Known rows, with every step that occurs
guri > favan > nuru: -3,7,3,13,-19,3,13,1,0,-2,-16,5,-3,-10,15,1,-4,8,-3,-9,-4,3,6,-16,3,2,12
favan > vozi: 3,6,-3,-4,14,1,-21,0,-7,1,-7,21,-3,12,-1,-3,-2,0,-1,-8,-14,7,0,7,-1,2,-19
guri > vozi > tadir > favan: -4,3,5,13,-14,3,6,15,11,2,26,-11,0,1,-5,13,-4,5,-8,-2,17,6,3,29,-4,-9,-7
nuru > zifo > favan > guri: -1,-24,13,-24,6,-5,-27,-19,-24,-6,-8,-4,-2,11,-1,4,9,-10,4,12,-20,1,-8,26,-3,-1,6
nuru > zifo: 3,-2,11,-5,4,-2,-9,-5,-13,-10,-13,4,-2,5,9,-5,7,-3,-1,5,-15,8,-6,20,-2,-3,3
tadir > vozi > guri > favan > nuru > zifo: -6,-21,4,12,-29,2,12,-1,23,-17,-48,-7,2,-21,5,-2,9,9,-5,5,16,6,-2,10,2,1,7
tadir > vozi: 0,8,4,6,-5,1,2,-4,-15,-4,-23,7,1,1,0,-7,-6,0,-7,-1,12,1,-3,-14,0,-1,-2
vozi > guri: 0,5,-4,0,-2,0,0,-4,14,-1,1,-4,-2,-6,2,0,-3,-5,5,10,-20,11,-1,8,1,3,-7
favan > tadir: 6,23,8,-1,15,2,-21,-5,-21,-3,-1,5,-2,-1,4,-6,-2,2,-1,-4,-13,3,8,30,-1,-2,5
zifo > favan > vozi: -3,6,6,-21,9,-3,-12,-16,-9,2,-3,18,-3,14,-10,7,-3,-9,-1,-7,-19,1,-8,-3,-1,4,-20
guri > favan > nuru > tadir > vozi: 2,-4,-4,19,-23,1,20,4,-7,-1,-33,4,-1,-14,8,0,-8,7,-12,-13,25,-14,22,-48,8,3,15
favan > nuru > tadir > guri: 7,6,3,2,-19,1,18,10,1,-7,22,7,4,-11,10,-6,-8,-1,2,-6,8,-9,10,-45,5,0,18
tadir > vozi > guri > favan: -5,-16,-8,18,-10,2,9,-6,18,-3,-36,-6,2,-11,-2,2,-5,9,1,6,16,6,3,-7,4,5,-9
vozi > tadir: 1,18,7,-1,-6,1,0,-4,8,2,1,1,-3,5,2,7,-3,-6,-3,-1,-17,13,-1,27,-6,-2,-7
vozi > tadir > guri > favan: -4,-11,2,12,-12,2,10,0,22,-3,4,-1,7,1,1,7,-6,9,9,1,13,12,-4,8,-1,-1,-5
zifo > favan: -3,13,13,-17,0,-5,7,-19,-13,2,4,3,-4,6,0,6,-6,-13,1,0,-19,1,-9,-12,1,1,-1
favan > zifo > nuru > tadir > guri > vozi: 2,4,-24,9,5,0,31,12,0,4,27,-14,3,-10,-9,-6,-8,4,20,-4,25,-26,5,-79,3,-2,14
vozi > tadir > nuru > zifo: -1,5,17,-8,6,-1,-5,-10,-2,3,-3,-1,2,13,5,-2,8,-9,-24,3,-5,14,-7,52,-3,-5,0
zifo > favan > guri > vozi > tadir: -5,-14,5,-15,-7,-2,-14,-19,2,6,15,-19,-1,7,-13,15,-2,-8,-4,1,2,1,-4,31,-3,-6,-6
zifo > nuru > tadir > vozi > guri: 4,-14,-21,9,6,-1,17,1,6,5,-13,-6,-1,-16,-11,-4,-8,-3,11,3,4,-22,14,-28,1,5,3
vozi > guri > favan > zifo > nuru > tadir: 0,0,-34,14,6,0,30,5,17,11,-15,-14,-4,-18,0,9,-6,5,23,4,-13,-18,20,-61,3,10,7
guri > vozi > tadir > nuru > favan: -2,17,17,-9,6,0,-1,-1,3,11,26,-11,0,14,-2,-7,10,-7,-31,-3,19,5,-18,36,1,-9,-2
nuru > zifo > favan > tadir > guri: 0,-3,25,-23,9,-5,-13,-16,-13,-17,9,-1,7,2,-6,-5,7,-6,10,6,0,1,-16,35,-2,-5,9
guri > favan > zifo > nuru > tadir > vozi: -1,3,-25,20,4,1,31,5,-13,9,-37,-3,-4,-11,-3,2,-8,10,12,-8,19,-28,20,-83,3,6,12
guri > favan > tadir > vozi: 0,2,2,17,6,4,-12,-6,-19,-5,-37,2,0,-5,-1,-6,-4,14,-5,-7,23,-2,11,16,3,-1,3
nuru > tadir > guri: 8,-7,-2,3,2,-1,7,4,-8,-2,23,6,4,1,3,-5,-9,-3,7,0,8,-6,9,-39,6,1,7
nuru > zifo > favan > tadir > guri > vozi: -3,-12,21,-15,7,-4,-8,-14,-8,-17,18,-15,8,-2,-13,-7,6,-1,4,3,23,-3,-18,34,1,-10,7
guri > vozi > tadir: -3,9,4,5,-7,1,5,-3,12,1,10,-12,-2,1,-5,5,-4,-1,-8,-5,6,9,-1,27,-2,-8,-8

Rows
3,43,9,-17,0,-3,3,7,-11,1,-1,2,-5,8,12,-3,12,-5,2,7,-12,3,-16,-32,-2,3,3
nuru > favan > zifo
3,11,4,-11,16,-4,1,6,-14,3,10,6,-4,4,3,-10,11,-5,13,1,-17,-12,-18,-1,-6,1,9
zifo > nuru > favan
4,-6,-13,9,11,-2,16,1,-20,6,-15,5,-3,-6,-8,-7,-9,0,6,-8,9,-27,14,-41,-1,2,10
zifo > nuru > tadir > vozi
1,-13,-4,4,-3,3,-24,-2,3,4,12,-17,-1,4,-7,5,-2,2,-5,2,7,6,6,41,-3,-7,-5
favan > guri > vozi > tadir
3,21,17,-15,16,-3,-6,-1,-22,9,16,7,-1,16,11,-14,10,-9,-23,2,-2,3,-16,4,3,-1,6
tadir > nuru > favan
2,-11,1,4,-8,3,-26,14,-4,3,18,-3,0,8,1,14,0,3,0,7,-5,9,12,41,-6,-3,-4
vozi > tadir > favan > guri
-3,-11,-10,14,-3,1,5,-5,18,-1,-15,-7,-2,-9,5,4,-4,4,8,8,-9,11,3,2,5,6,-6
vozi > guri > favan
3,9,16,-6,-17,-1,2,1,-5,-13,-14,6,-2,-7,14,-6,9,-3,-6,0,-14,6,-6,14,-2,-3,17
favan > nuru > zifo
-2,-7,1,8,-3,2,7,2,3,-6,27,-6,6,-2,-3,-10,-6,6,5,0,28,2,-11,-16,3,-6,0
tadir > guri > vozi
-5,-30,11,-18,14,-4,-22,-22,-26,5,10,-17,3,14,-6,-4,8,-8,-22,7,14,-4,-9,26,5,-8,7
tadir > nuru > zifo > favan > guri > vozi
1,-2,-11,-3,8,2,-18,-1,19,0,-6,9,-2,2,-6,1,0,-3,3,3,-20,12,0,18,0,6,-26
favan > vozi > guri
5,-11,-4,-13,20,-2,-27,8,-23,4,12,1,-4,8,1,-10,13,0,16,8,-17,-15,-10,12,-6,2,12
zifo > nuru > favan > guri
4,-22,-27,8,17,0,-3,24,13,8,18,7,-1,-6,-12,8,-4,3,15,-2,-13,-18,21,-5,0,7,-12
zifo > nuru > tadir > favan > vozi > guri
0,-2,11,-12,17,0,-24,-6,5,4,-10,12,3,21,-5,-3,10,-7,-26,-4,-6,15,-6,62,-5,-4,-18
favan > vozi > tadir > nuru > zifo
2,18,11,-17,-19,-5,22,-12,-11,3,7,4,-5,-6,5,9,-7,-15,-7,-10,-16,-13,10,-41,6,1,17
zifo > favan > nuru > tadir
-6,-4,-3,7,14,4,-13,-5,9,16,-11,13,2,18,-4,5,-2,5,-23,-13,5,13,6,33,1,1,-21
guri > favan > vozi > tadir > nuru
-5,11,5,5,3,2,6,-8,5,12,18,-11,1,7,-5,-3,-4,-4,-29,-6,17,9,-2,27,1,-9,-5
guri > vozi > tadir > nuru
0,5,8,-1,-10,2,6,1,18,-4,20,2,7,3,-1,2,-4,-2,7,3,3,14,-8,14,-6,-3,-5
vozi > tadir > guri
1,10,0,-6,5,2,-18,-1,14,4,-6,15,-3,13,-6,7,-1,-2,-5,-9,-16,14,0,38,-6,0,-25
favan > vozi > tadir
-3,22,-9,11,-4,2,14,-1,-6,3,-24,-1,-4,-2,11,6,-3,8,6,-1,-4,6,5,-45,2,5,0
guri > favan > zifo
5,5,-4,5,-27,0,19,3,15,-4,-17,-4,0,-22,1,-2,-5,-4,-10,-2,9,-9,17,-31,6,3,9
favan > nuru > tadir > vozi > guri
3,3,14,-18,3,-1,-19,12,22,-6,20,16,5,19,-7,-2,12,-3,3,0,6,11,-23,34,-7,0,-20
nuru > favan > vozi > tadir > guri
-4,-5,3,14,-25,3,17,8,10,-9,2,6,5,-12,13,-3,-4,12,7,-5,16,4,-3,-29,3,1,14
tadir > guri > favan > nuru
1,0,12,-5,15,-1,-7,-9,-21,0,-6,5,2,11,10,-12,6,-6,-21,4,-4,8,-7,22,2,-3,6
tadir > nuru > zifo
-4,11,-7,12,-9,3,19,6,5,-3,-5,-1,5,-2,9,2,-4,12,16,4,16,7,-3,-58,2,3,3
tadir > guri > favan > zifo
2,-5,-10,-15,23,-2,-15,11,17,2,5,8,-3,3,-11,-8,15,-3,15,4,-22,-7,-16,23,-5,8,-16
zifo > nuru > favan > vozi > guri
5,-14,-16,6,7,1,-12,20,14,4,14,9,0,0,-4,11,-4,0,0,0,-8,-3,22,-1,4,6,-19
nuru > tadir > favan > vozi > guri
3,-20,-8,-6,20,-2,-23,9,-20,4,22,-12,-4,4,-6,-11,13,4,10,5,6,-19,-11,14,-3,-4,11
zifo > nuru > favan > guri > vozi
-3,-16,3,7,-22,0,9,0,26,-14,-29,-7,-1,-18,12,3,10,5,1,7,-11,11,-1,20,1,1,10
vozi > guri > favan > nuru > zifo
6,13,-19,1,7,0,28,11,-5,4,18,-1,3,-7,-1,-3,-7,1,26,0,3,-21,6,-80,0,4,15
favan > zifo > nuru > tadir > guri
-1,-8,-10,4,2,3,-17,18,18,-2,9,9,0,1,-5,8,0,4,3,3,-10,11,6,20,-1,6,-25
tadir > favan > vozi > guri
-3,-18,2,-12,2,-2,-16,-18,-18,4,14,-13,-1,6,-8,6,-3,-5,-1,1,3,-6,-3,0,3,-4,0
zifo > favan > guri > vozi
-6,7,-27,12,2,2,25,2,21,6,-20,-13,-3,-17,0,6,-2,9,26,8,-14,-5,3,-39,-1,9,2
vozi > guri > favan > zifo > nuru
1,19,10,7,-25,3,9,21,-5,-4,14,9,-2,-9,13,4,-3,5,-6,-5,-3,2,6,-9,-1,-2,13
tadir > favan > nuru
